Each row was made from one walk, in order. Every step used is in the known rows, and no mark comes twice. Write each row's walk.
Known rows
zapa/bopa/fekig/fasite/tiko/pari/gofuli: [-1.66 -5.04 -1.81 -1.10 -2.37  2.89 -1.12 -1.46  1.32 -2.44  1.30 -1.45
 -2.20  3.77 -3.28 -1.18  0.19 -0.98 -1.86  1.34 -1.69 -4.89]
fekig/fasite/tiko: [-2.25 -4.68 -6.41  1.66 -3.89 -3.25 -0.63 -1.10  0.06 -2.77  0.67  0.70
  0.29  2.25 -2.35 -0.80  1.30  0.69 -1.82 -0.61 -3.15 -4.75]
gofuli/pari/mito/fekig: [-1.90 -3.58  4.93  2.22 -2.00 -2.09 -3.95 -1.86  1.21 -3.92  0.26 -1.11
 -0.29 -0.96 -4.40 -3.26  0.63  0.17  2.33  0.13  1.28 -5.61]
tiko/pari/mito/zapa/bopa/fekig/fasite: [-1.86 -4.79  3.39 -2.62 -5.30 -0.46 -2.44 -1.03  0.22 -3.72  0.73 -1.13
  1.60 -1.69 -3.01 -1.46  1.71  0.44  5.74 -2.37  2.75 -5.11]
pari/gofuli/fekig/fasite: [-2.86 -4.74  2.03 -0.53 -3.70 -1.11 -3.18 -0.88  0.95 -2.52  1.16 -1.86
 -0.19  3.42 -3.43 -2.35  0.94  0.27  2.07 -0.78 -1.73 -5.15]
fekig/fasite/tiko/pari: [-1.74 -4.41 -6.40 -0.01 -3.82  0.54 -1.83 -2.17 -1.89 -4.27  0.41  0.35
  0.84  2.09 -3.12 -1.39  1.33 -0.60 -1.70  1.65 -1.02 -3.77]
gofuli/pari: [-1.86 -1.98 -3.59  3.51 -2.21 -3.06 -2.39 -2.48  0.28 -7.10  0.21 -2.35
 -0.43  3.59 -3.95 -3.14  0.08 -0.91 -1.64  1.48  2.79 -1.94]
bopa/fekig/fasite/tiko/pari/gofuli: [-1.65 -4.87 -0.46 -0.87 -2.25  2.07 -1.35 -1.58  0.93 -2.97  1.42 -1.10
 -2.24  3.82 -3.25 -1.36  0.57 -0.86 -2.44  1.89 -2.74 -5.33]
mito/pari/gofuli: [-1.55 -4.01  2.47  5.21 -1.68  3.02 -0.95 -2.17  1.65 -5.04  2.24 -0.71
 -2.55  4.08 -2.99 -3.15 -0.55 -0.97 -3.01  1.98 -0.66 -5.36]
mito/zapa/bopa: [-2.13 -2.91 -4.66  4.06 -4.35  0.11 -0.89 -1.94  0.43 -1.37  2.89 -1.37
 -0.94  1.69 -3.61 -1.26 -0.03  0.33  1.64 -2.16  3.11 -3.80]
gofuli/pari/mito: [-1.38 -2.99  4.10 -0.02 -1.41 -4.40 -2.47 -1.52  1.71 -5.46  0.94 -2.69
  0.03  4.14 -4.77 -4.92  1.09  1.61  1.40  0.12  0.90 -3.81]
fasite/tiko/pari/mito: [-1.21 -4.37  1.51 -1.81 -2.11 -1.92 -1.72 -1.87  0.05 -3.39  1.26 -0.86
  0.24  3.28 -4.41 -3.77  1.68  1.72  0.39  0.83 -1.84 -5.12]
pari/mito/fekig: [-2.14 -3.65  5.09  2.39 -2.71 -2.03 -3.73 -1.95  1.09 -2.48  1.13 -0.06
  0.25 -1.64 -4.09 -3.12  1.09  0.63  2.75 -0.40 -0.90 -6.19]
mito/fekig/fasite/tiko/pari/gofuli: [-1.78 -4.68 -1.49  0.93 -1.96  3.17 -2.04 -1.35  1.11 -2.37  1.50 -0.74
 -2.15  4.24 -3.54 -1.60  0.30 -1.04 -2.53  1.79 -3.16 -5.49]
gofuli/fekig/fasite/tiko/pari/mito/zapa/bopa: [-1.83 -5.20 -1.49 -0.68 -3.76  0.63 -1.21 -1.26  0.30 -0.33  1.95 -2.13
 -1.43  1.90 -4.01 -1.33  0.34  1.24  2.99 -2.74  3.09 -5.55]
pari/tiko: [-2.29 -3.19 -8.17  4.62 -1.97  0.18 -2.09 -2.92  0.09 -2.75  0.19  0.24
 -0.82  6.42 -2.83 -3.94 -0.29 -0.45 -1.67 -0.83 -1.19 -4.22]
fasite/fekig: [-1.56 -3.38  1.00  2.31 -3.41 -6.64  0.24 -1.33 -1.07 -5.86  2.82  3.12
 -0.28  0.27 -2.04 -0.99  0.86  0.58 -0.56  0.41 -1.03 -3.30]
gofuli/fekig/fasite/tiko/pari/mito: [-1.50 -5.33  3.09 -3.50 -2.30 -1.82 -2.37 -1.52 -0.13 -2.89  0.77 -1.35
  0.18  2.85 -4.38 -3.51  1.69  1.80  1.67  0.26 -1.30 -5.81]
zapa/bopa/fekig: [-2.10 -3.84 -0.20 -0.43 -4.47 -2.25 -1.08 -2.86  0.25 -3.57  0.33 -1.30
 -0.19 -3.56 -2.52 -0.80  0.69 -0.95  2.43 -0.50  2.92 -3.95]
tiko/pari/gofuli: [-1.69 -3.09 -0.59  1.82 -1.94  2.90 -2.12 -2.00  1.05 -3.53  2.48 -1.32
 -1.77  5.76 -4.01 -2.87  0.30 -0.90 -2.49  2.53 -2.54 -4.07]

Which walk is each row?
[-1.76 -4.42 -5.95  6.65 -1.60  3.47 -1.36 -3.45 -0.65 -5.07 -0.35  0.87
 -1.33  4.52 -2.12 -4.14 -1.10 -1.23 -2.31 -0.13  1.77 -5.19]	mito/pari/tiko
[-1.20 -5.32  2.74 -4.01 -2.83 -1.12 -1.75 -1.45  0.45 -3.22  0.47 -1.26
  0.71  1.11 -3.94 -3.01  1.70  1.46  2.59 -0.35  0.11 -5.27]	zapa/bopa/fekig/fasite/tiko/pari/mito
[-1.30 -4.65  2.20 -2.33 -2.56 -1.56 -2.12 -1.36  0.21 -3.56  1.03 -0.80
  1.03  3.18 -4.20 -3.67  1.91  1.88  1.34  0.24 -1.78 -5.14]	fekig/fasite/tiko/pari/mito
[-1.55 -5.15 -0.82 -0.68 -2.46  3.28 -0.99 -1.32  1.03 -1.88  1.86 -1.47
 -3.18  3.54 -3.36 -0.74  0.25 -0.77 -1.58  0.68 -1.17 -5.77]	mito/zapa/bopa/fekig/fasite/tiko/pari/gofuli
[-1.54 -5.14  1.49 -2.48 -4.03 -1.18 -0.42 -2.48 -0.40 -2.26  0.90 -1.46
 -1.97 -3.48 -2.93 -0.12  0.93 -0.18  2.64 -1.21  3.23 -6.10]	fasite/tiko/pari/mito/zapa/bopa/fekig
[-1.72 -4.37 -2.33  0.52 -1.99  2.61 -1.47 -1.33  1.07 -2.89  1.91 -0.90
 -1.95  5.78 -3.55 -1.94  0.46 -0.55 -3.08  1.97 -3.47 -4.74]	fekig/fasite/tiko/pari/gofuli
[-2.54 -5.54 -0.25 -1.69 -1.56 -0.13 -2.10 -2.54 -0.33 -1.30  1.10 -2.57
 -4.21  4.00 -4.02 -1.54 -0.07 -0.76 -2.31  2.08 -2.19 -6.14]	fasite/tiko/pari/gofuli/fekig
[-1.65 -4.52 -2.31  0.44 -3.92  0.95 -1.00 -1.13  0.65 -1.04  2.25 -1.64
 -0.66  2.26 -3.89 -1.52  0.53  1.36  2.68 -2.67  2.86 -4.87]	fekig/fasite/tiko/pari/mito/zapa/bopa
[-2.27 -4.29  1.26 -0.43 -5.69 -1.34 -2.01 -1.13  0.45 -3.62  0.89 -0.84
  1.35 -2.02 -2.52 -0.82  1.50  0.10  4.86 -2.60  2.43 -4.62]	mito/zapa/bopa/fekig/fasite
[-1.85 -6.00 -1.59 -1.50 -4.03 -3.23 -0.11 -0.92  0.42 -1.54  0.60 -0.26
 -1.02 -0.37 -2.41 -0.13  1.39  1.19  1.00 -2.22 -0.79 -6.55]	pari/mito/zapa/bopa/fekig/fasite/tiko
[-2.25 -6.56 -2.84  0.55 -2.80 -1.02 -0.50 -1.34  0.03 -2.43  0.29 -0.29
 -2.20  2.40 -2.31 -0.59  0.40  0.13 -2.35 -0.03 -2.18 -6.54]	mito/pari/gofuli/fekig/fasite/tiko
[-1.22 -4.87  4.45 -1.11 -3.74 -1.09 -1.38 -1.39 -0.92 -2.19  2.61 -0.78
 -1.89  0.54 -3.89 -1.62  1.88  1.63  2.87 -1.73  0.68 -7.80]	bopa/fekig/fasite/tiko/pari/mito/zapa
[-2.00 -5.14 -5.74 -1.25 -3.55  0.39 -2.07 -2.36 -2.32 -3.66  0.15 -0.20
  0.09  1.72 -3.28 -1.21  1.05 -0.67 -1.47  1.65 -0.77 -4.37]	gofuli/fekig/fasite/tiko/pari
[-2.50 -5.94 -3.95 -0.36 -2.97 -2.58 -0.88 -1.05  0.38 -1.30  0.55 -0.60
 -1.92  3.20 -2.67 -0.53  0.81  0.58 -2.08 -0.35 -3.65 -6.00]	pari/gofuli/fekig/fasite/tiko
[-2.11 -5.38 -2.54  0.85 -3.43 -2.79 -1.51 -0.89  0.61 -2.01  0.28  0.78
  0.04  0.54 -2.73 -1.02  1.37  0.99 -0.14 -1.10 -2.95 -6.17]	pari/mito/fekig/fasite/tiko
[-2.61 -5.35  3.14  0.45 -3.50  0.46 -2.90 -1.17  0.61 -3.64  0.96 -1.56
 -0.43  2.61 -3.04 -2.41  0.63 -0.14  1.79 -0.46 -0.16 -5.64]	mito/pari/gofuli/fekig/fasite
[-2.17 -4.24  3.98  0.48 -4.24 -0.29 -4.35 -0.81  0.65 -3.72  0.59  0.14
  2.80 -0.63 -3.62 -2.97  1.74  0.58  4.68 -1.19 -0.12 -5.26]	tiko/pari/mito/fekig/fasite
[-1.89 -4.77 -5.86  0.39 -3.70  1.12 -2.43 -2.23 -1.88 -3.96  0.06  0.72
  0.74  0.50 -3.09 -1.03  1.17 -0.90 -1.20  1.51 -0.64 -4.45]	mito/fekig/fasite/tiko/pari
[-1.47 -5.05  3.47 -1.01 -3.29 -1.07 -1.75 -1.38 -1.07 -1.18  2.79 -1.29
 -2.41  2.33 -4.35 -1.97  1.59  1.87  2.42 -1.63  0.32 -7.92]	gofuli/fekig/fasite/tiko/pari/mito/zapa
